Each row was made from one path, in order. Every step used is in the known rows, and no mark comes twice. Write each row's path.
Known rows:
S -> T -> L -> F: [ 29.0   9.2  -7.0  -0.1   7.1  22.5   3.4   0.6  11.6  16.3  -4.0  44.7
 -18.9 -18.7 -50.4  -9.0 -22.0  36.5  22.5  -2.4 -15.1 -13.1 -11.6   6.5]
F -> S -> T -> L: [ -1.9  26.0   4.1  28.6 -11.1  31.7   1.6   0.2  19.8  17.2  -4.3  21.8
 -53.0 -10.8 -42.3 -15.1   4.8  22.8  12.5 -11.0 -11.8  -3.6 -29.9  19.3]
L -> T -> S -> Y -> N: [-13.0 -18.5  28.6 -21.9  13.1 -51.9  -4.4   5.7  21.8 -20.3 -29.8  12.1
  32.1  19.9  25.2 -16.9  18.7   4.5   5.8  22.7 -17.8  -3.1 -24.4   2.4]
L -> F -> S -> T: [ 37.6   5.0   0.6  22.2  -1.1  11.2  11.4 -13.1 -11.3  23.2  -2.9   7.8
 -21.9 -17.3 -44.1 -32.6 -16.1   1.4  12.1  -7.2  -4.2   5.3 -21.0  12.4]
N -> Y -> M -> T -> S: [-16.8 -18.2  17.6 -42.0  -5.4   8.5  20.9  30.3   0.3   7.1   4.4   9.8
   6.0 -47.8   3.3  -5.1   1.5  12.0 -43.5   4.4  64.6  15.9  23.3 -43.6]
T -> S -> G: [ -3.2  -3.1  11.1 -37.1  -9.2 -15.9 -19.2  25.0 -17.9 -18.6   7.3  27.0
   7.8   0.3   4.8 -13.9   9.2  -7.3  -9.3 -40.4   8.4 -23.6   5.8  -3.0]
S -> Y -> L -> T: [  3.9 -17.7  -2.5   2.9   6.3 -13.6  15.5   5.7  19.4   4.5  -1.0 -12.6
   8.2  21.7   7.6  -4.5  11.8 -20.5  10.1  30.6 -31.6  -7.3   0.6  -5.7]
L -> F -> S -> G: [ 36.5   8.4  -6.3  23.2  -1.1 -13.5 -20.0 -10.5 -28.4  -9.0   4.4   1.1
  -9.8  12.0  -7.7 -26.9  -9.5 -14.4  13.3  -4.6  -1.9  -0.4  -2.8   6.2]
F -> S -> G -> M -> Y -> L: [-10.8  13.4 -14.0  40.2  -1.5   8.2 -12.7 -39.9  -6.2  -3.8   7.4 -41.8
 -21.3  47.6  40.3  24.9  -8.0 -51.8  13.0 -13.0 -21.5 -22.3   6.2  43.6]
L -> T -> S -> Y -> M: [-14.6   0.0   9.1 -34.4 -11.2 -17.9  34.3   2.2  -0.2   2.1 -24.6  26.0
  28.4   0.1  20.7 -32.7   1.1  16.2 -12.8  42.2  -4.7  27.3 -25.6 -11.6]
L -> F: [ 27.9  -5.9  -3.0  -5.9   2.1   4.6  -4.0  -1.0 -11.0  -8.2   4.9  20.0
  15.8 -19.1 -24.2  -4.1 -16.4   6.7  11.5 -11.8  -1.5   5.9   8.3  -9.1]
M -> T -> L -> F -> S: [  2.7  20.0 -12.4  30.4  16.2  -1.5 -18.5   0.4  -6.3   4.8 -12.2  -4.1
 -21.9 -32.4 -18.6   6.4 -18.3  26.0   6.5   1.4  22.7  28.7 -30.0  -2.6]
T -> L -> F -> S: [ 11.1  14.3  -1.0  43.0  11.1   8.0 -14.5  -6.9  -3.6  -8.2 -10.2  23.3
 -19.3 -12.6 -22.4   5.3 -25.0  30.7  30.5   3.1   1.5  24.0 -28.5  13.4]
Y -> L -> T -> S -> G: [ -4.3 -24.3   7.0 -21.9   7.9 -26.3  -4.3  14.8  -3.9  -5.9   6.3  18.6
   0.0  14.3  16.2 -21.6  -0.8 -37.6   5.7  -2.9  -6.0 -31.6   9.9  -3.7]
N -> Y -> L: [  9.2 -40.4  16.1   7.7   7.2  22.0   4.2  29.4  25.7  -2.2  31.3  -2.1
 -12.4  -5.1 -15.3  19.0   6.4 -19.8   4.2  -5.7  16.9 -19.9  51.3 -23.8]
S -> Y: [  6.5   7.1   1.8 -11.7 -14.7   0.4  -0.5  18.7   9.2  -3.7   2.8  -3.1
  15.9   8.9  -3.7   5.2  25.1  12.9  -5.7  -6.9 -11.7   2.2  -1.9  -3.4]
L -> T -> S -> G -> M: [ -6.3  24.0   5.2 -32.7  -8.3 -16.3 -25.3   3.7  -0.2 -14.8   0.0  30.0
  15.9   5.7  37.7 -23.4 -11.9 -28.3   6.2   9.4  -5.4 -21.6   1.8  -2.6]
M -> Y -> L: [-11.8 -26.4  -5.6   2.0   1.3  19.6  18.6 -17.5   5.5  -3.1  -6.4 -13.2
  -4.6   9.4  -0.9  32.6  -4.6 -23.1   7.3 -31.7 -22.1 -14.4   9.5  23.0]
F -> S -> Y -> L: [ -7.8 -13.0   4.0  42.2   5.9  -4.0   3.7   5.9  -2.5   6.3   8.5 -41.5
 -12.8  24.6   0.9  12.2  23.8  -7.1   8.4   0.6  -7.3   8.4 -12.2  12.8]
M -> T -> S: [-25.3  -4.3   8.3 -42.0  -0.3  -8.7  -8.8  30.9 -12.6   1.4  -3.4   5.3
   7.9 -44.1  -7.3   2.0   6.9   6.6 -30.7 -42.1  36.7   5.3  -5.9 -17.3]
S -> T: [ 10.1   6.2   5.0 -16.8 -18.9  26.6  11.0   5.3  11.6  19.8  11.8  16.8
 -17.0 -16.2 -44.6 -23.5  11.2  -2.3  -5.5 -25.7 -11.2 -23.7   6.2  -2.5]
N -> Y -> M: [  4.3 -15.6  12.9 -13.3 -19.0  32.6  22.2   5.8  15.3  -2.0  18.3  20.6
  -0.3 -16.0  -8.9  -6.8   3.4   5.9 -15.8  19.4  23.5   8.3  39.6 -36.8]
G -> M -> Y: [-16.5  23.8  -9.3  -6.2 -16.1  29.1  -2.8 -29.7  10.5  -8.4  -5.4  -2.4
  10.7   2.3  20.2  29.1 -14.6 -13.6   5.7 -19.8 -19.5  -2.0   4.4  22.5]

Write each row's path:
[ 30.1   8.0  -3.7  30.8   4.5 -17.0  -3.5   0.8 -13.7  -0.9  -9.6 -14.5
  11.2   4.9  -6.3  -7.6  -3.7  16.4   7.7  15.0  -5.0  30.5 -28.4   8.9] | L -> F -> S -> Y
[ 51.0 -34.5  13.8  43.6  20.0  14.1  18.5   6.9  11.9  30.6  20.5  -9.5
 -35.8  -9.1 -39.6 -13.1 -20.9 -18.5  12.4  13.0  18.4 -13.8  17.4  -3.3] | N -> Y -> L -> F -> S -> T
[  9.6  17.1  -8.7  43.9   5.7   1.0  14.2 -19.3  -8.5   2.9 -19.6   5.7
  -3.7  13.9  -1.5  -1.2 -14.8  56.8  17.2  49.9  -4.4  48.1 -37.9   9.7] | T -> L -> F -> S -> Y -> M
[-15.0 -16.8  11.0  -6.4  -3.5  -2.4  -3.8 -35.9  15.6 -25.8 -22.5  -3.5
  11.7  20.6   3.8  18.9   9.3 -10.6   8.0 -21.9 -28.3 -15.3   4.6  23.8] | M -> Y -> N
[ 21.5  -9.7  15.7  44.5  20.5 -41.4 -14.9 -21.1  -0.5 -17.0 -17.2 -27.8
  15.9  30.2   3.6  -3.0  11.7  16.0  19.1  23.5 -14.6  19.5 -21.9  14.1] | L -> F -> S -> Y -> N
[ -9.9  -4.1  16.2 -29.1  -3.3 -14.3   1.0  36.9  -2.0  -9.1  -7.3  10.4
  24.1  -3.6   6.5   2.9  17.4  25.2 -12.8 -22.0   8.1   9.3 -19.5   2.9] | T -> S -> Y
[-12.8 -31.0  12.6  -7.6  15.5 -16.4   6.7  33.7  -3.9  -2.5   5.4 -10.4
  14.9   5.6   6.8  19.6  15.8  12.3  -2.9 -18.4   5.6  -4.4  -5.2   7.1] | T -> S -> Y -> L
[ -8.7  12.8   1.6   0.6  -3.4  -9.9 -32.9 -47.3   9.1 -32.1  -6.1 -14.6
  14.1  54.7  39.5  22.7   5.6 -33.2  12.1  -8.8 -32.8 -39.1  22.9  28.4] | S -> G -> M -> Y -> N
[ -6.8  37.9 -15.9 -21.9 -11.8   0.0 -36.3   1.8  -3.6   0.7  25.8 -18.7
   1.4  -1.1  19.9   3.8  13.8 -27.8 -18.2 -11.5  11.7 -23.3  31.1 -16.8] | S -> G -> M -> T
[-20.4   7.6 -12.7 -23.3 -16.5  17.8  16.8 -10.2 -10.2  12.8   7.4  -6.8
  -0.4 -29.7  -7.9  -7.6  13.0   4.6 -32.5   1.2  20.2  19.0  16.6 -31.4] | Y -> M -> T
[-13.3  20.7   8.7 -25.2  -7.3  -4.9 -31.5  12.7 -11.8 -18.0  16.2  18.6
  12.8   6.0  27.5   1.1   0.1  -7.2  -2.2 -27.5  11.6 -22.1  14.6   4.3] | T -> S -> G -> M
[ -2.6  41.2  -3.3  26.9 -16.7   5.4 -34.8 -13.9  -8.2 -11.3  19.9 -14.0
 -17.6  22.1  21.9  -8.0  10.3 -26.9   9.4  -5.1  -4.3  -7.4   9.6  10.7] | F -> S -> G -> M
[-15.7 -23.1  30.7 -14.0  11.9 -39.4 -15.3  12.9   8.4 -27.6 -15.1  -2.0
  29.4  20.0  15.2   7.5  28.8  24.6  -1.4 -12.0   0.4  -5.6 -13.1   9.0] | T -> S -> Y -> N
[ -2.0  12.0 -18.7  -3.1   8.7  11.0  10.0 -16.3 -10.8  10.6  -3.3  17.9
  -2.0 -31.2 -19.0   6.3 -20.4  44.5  -3.9  24.7  16.7  28.2   0.3 -22.8] | Y -> M -> T -> L -> F
[-18.4  -5.2  11.7 -27.7 -12.1  -4.6  24.9  13.2 -15.2  -0.9  -9.8  15.3
  26.2  -1.5  11.5  -6.3  13.0  39.3 -20.5   4.6   9.7  23.8 -14.5  -3.8] | T -> S -> Y -> M
[-18.3 -31.9   3.7 -18.4  11.8  -9.4  26.5 -10.6   4.2  -1.6 -28.1  11.6
   8.1  -3.2  17.9   7.0 -23.8 -35.7   6.2 -10.0 -18.4 -11.7 -20.0  24.1] | M -> Y -> L -> T -> S
[ -6.6 -23.2  -3.4 -27.9   5.3 -20.3  13.3  -8.1  -2.7  -8.4 -22.2  12.6
   4.5  24.4  30.5  -4.8 -19.9 -51.8   3.9  -8.8 -23.5 -34.4  -7.4  21.3] | M -> Y -> L -> T -> S -> G
[ 10.8  -8.4 -17.2  23.5  21.8  17.2   5.5 -37.6  -4.5   0.7   0.0 -18.3
  17.9   7.8  14.9  46.5 -41.8 -17.8  27.4  -2.4 -20.0  -6.2  14.9  29.7] | G -> M -> Y -> L -> F
[ -0.7  -8.3   0.4  38.2   4.0 -16.4   9.5  -1.8  13.4   8.8  -6.7 -29.1
  -8.1  24.8  11.9 -14.2  12.4 -26.4  13.5  36.4 -25.1   9.5 -23.3   7.7] | F -> S -> Y -> L -> T
[  1.3  18.4   3.2  -7.8 -10.5  35.8   3.7   7.9  28.3  13.1   3.4  38.5
 -36.1 -12.8 -47.6  -6.3   1.3  29.0  10.0 -16.6 -16.3 -21.0  -8.6   4.4] | S -> T -> L
[ -3.5 -10.1   1.7 -24.7 -15.3  23.5  18.7  13.3  10.9  13.0  16.4  -4.2
  -5.2 -34.1  -8.6  -6.5   8.0   0.6 -40.5  16.8  45.3  13.1  40.9 -51.6] | N -> Y -> M -> T
[ -0.4   9.6 -21.1   1.4  -2.5   0.2  -2.4 -37.7  12.6  -3.9  -1.5 -12.1
   1.1  41.2  43.1  10.0 -19.6 -65.1  19.0  17.2 -44.6 -37.1  18.8  19.8] | S -> G -> M -> Y -> L -> T
[  7.7  11.1 -16.5  -4.4  14.2   3.2 -15.4   8.3   0.5  -0.1  -4.4  15.5
  -1.8 -35.7 -24.1  14.0 -18.2  33.4   4.5  -4.5  14.3  10.7  -5.1 -17.6] | M -> T -> L -> F
[ -0.5  14.6   5.2  24.2 -11.9  -3.6  -1.6   9.4   0.5  -3.0  -5.1 -19.3
  -2.0  12.3   0.0  -6.7  23.5   7.7  -3.6  -1.4  -6.4  21.4 -26.8   8.9] | F -> S -> Y
[ -5.9   4.4  -4.1 -10.9 -20.5   9.8  24.5  -5.3  -2.2   0.1  -0.2   0.6
  16.9  11.2   1.0  -6.8  22.4  25.7 -14.9  21.5  -8.0  22.4   4.2 -10.1] | S -> Y -> M
[ 11.3 -34.8  -4.8 -11.3  37.2 -40.8   3.8  32.7 -21.0  14.9  -3.2 -29.5
  28.7 -15.6   4.1  19.9  -6.1  14.8 -11.7  -6.7  30.2   9.2  -7.9  -7.4] | M -> T -> S -> Y -> L -> F
[  2.1  31.8  -6.7  -8.8 -16.1  10.2 -31.9  -4.2  -0.9 -15.4  26.8   3.7
   3.9  20.8  18.4  -0.6   7.9 -20.1   4.3 -11.4 -10.7 -26.1  34.3  -3.5] | S -> G -> M
[-12.9   9.8 -13.6 -23.3 -16.0   0.8  21.6   1.0  -3.0  14.3   0.2 -22.8
  12.8  -8.3   2.4  -5.3  27.0  20.1 -38.2  20.8  13.8  26.4   3.1 -24.2] | S -> Y -> M -> T
[-22.8   3.7  -4.8 -49.2 -13.5 -14.7   3.5   8.6 -29.2   3.1   5.0   7.7
   7.7 -15.1  12.9 -21.0  14.4   0.0 -41.0 -12.5  35.4  -2.5  12.4 -23.9] | Y -> M -> T -> S -> G
[ 20.9   3.3   1.6  29.7   3.7   0.4  -7.9 -10.6 -19.9  -3.4  -2.9   1.8
  -3.2 -18.7 -20.3 -12.2 -16.3   2.8  16.1  -5.8   3.4  22.6 -16.4   5.3] | L -> F -> S
[ 11.8 -35.0  13.5   4.8   7.3  10.8  11.9  18.8  37.6  -0.3  18.1   9.5
  -9.0  -6.1  -3.5  -4.3  -2.5 -41.4  11.2  30.4   3.2 -18.8  39.1 -32.3] | N -> Y -> L -> T
[-31.8  18.5 -14.8 -12.3  -9.0  25.3   9.2  -5.7   3.5   9.1  -2.1  12.8
 -16.3 -26.6 -15.1   9.5   6.8  35.2 -16.7  10.0  15.4  19.6   4.6 -22.6] | Y -> M -> T -> L
[-10.1  47.6 -14.3  10.8 -13.0  -3.9 -41.3  -7.5 -10.7   2.6  19.1 -37.7
 -20.0   2.2  24.8  -5.0  14.4 -30.6 -18.9  -5.2  16.9  -4.3   9.5  -5.0] | F -> S -> G -> M -> T
[-20.3  58.7 -16.4  27.6  -2.0   5.4 -47.8  -2.7   2.9  -2.2  10.8 -16.2
 -35.8   7.0  20.3  12.8   5.2  -2.0  -2.2   2.6  12.9  -4.2  -4.7   5.0] | F -> S -> G -> M -> T -> L
[ 21.3 -32.4  -4.7  16.0  22.0   4.2   2.3  -4.0 -11.3  -0.5  16.3   0.9
   5.4  -5.9 -21.9  17.2 -17.5  -5.9  22.5  -7.4  -4.7  -6.8  23.8  -5.0] | Y -> L -> F
[ 16.6 -40.0   9.1   0.7  32.4 -29.2   7.2  26.7 -17.7   1.4  -1.3  -3.7
  29.6   2.4   3.5  18.1 -11.4  21.9  11.1  -4.2   8.1   5.6  -6.7   8.4] | T -> S -> Y -> L -> F
[ 27.5 -20.8 -10.1  40.0  15.5  14.0  33.0 -36.9  -8.2  29.3 -12.6 -21.0
 -26.5   4.6 -29.7  -0.2 -32.0 -23.0  19.0 -12.0 -23.0  -8.0 -22.4  42.8] | M -> Y -> L -> F -> S -> T
[-23.8  22.0 -19.2 -10.3  -6.6   6.0  13.4   6.1   8.9   9.9  -6.8  -3.3
  -3.9  -4.8   0.9  11.5  21.1  50.7 -23.7  30.3   6.6  26.5  -8.8 -17.1] | S -> Y -> M -> T -> L
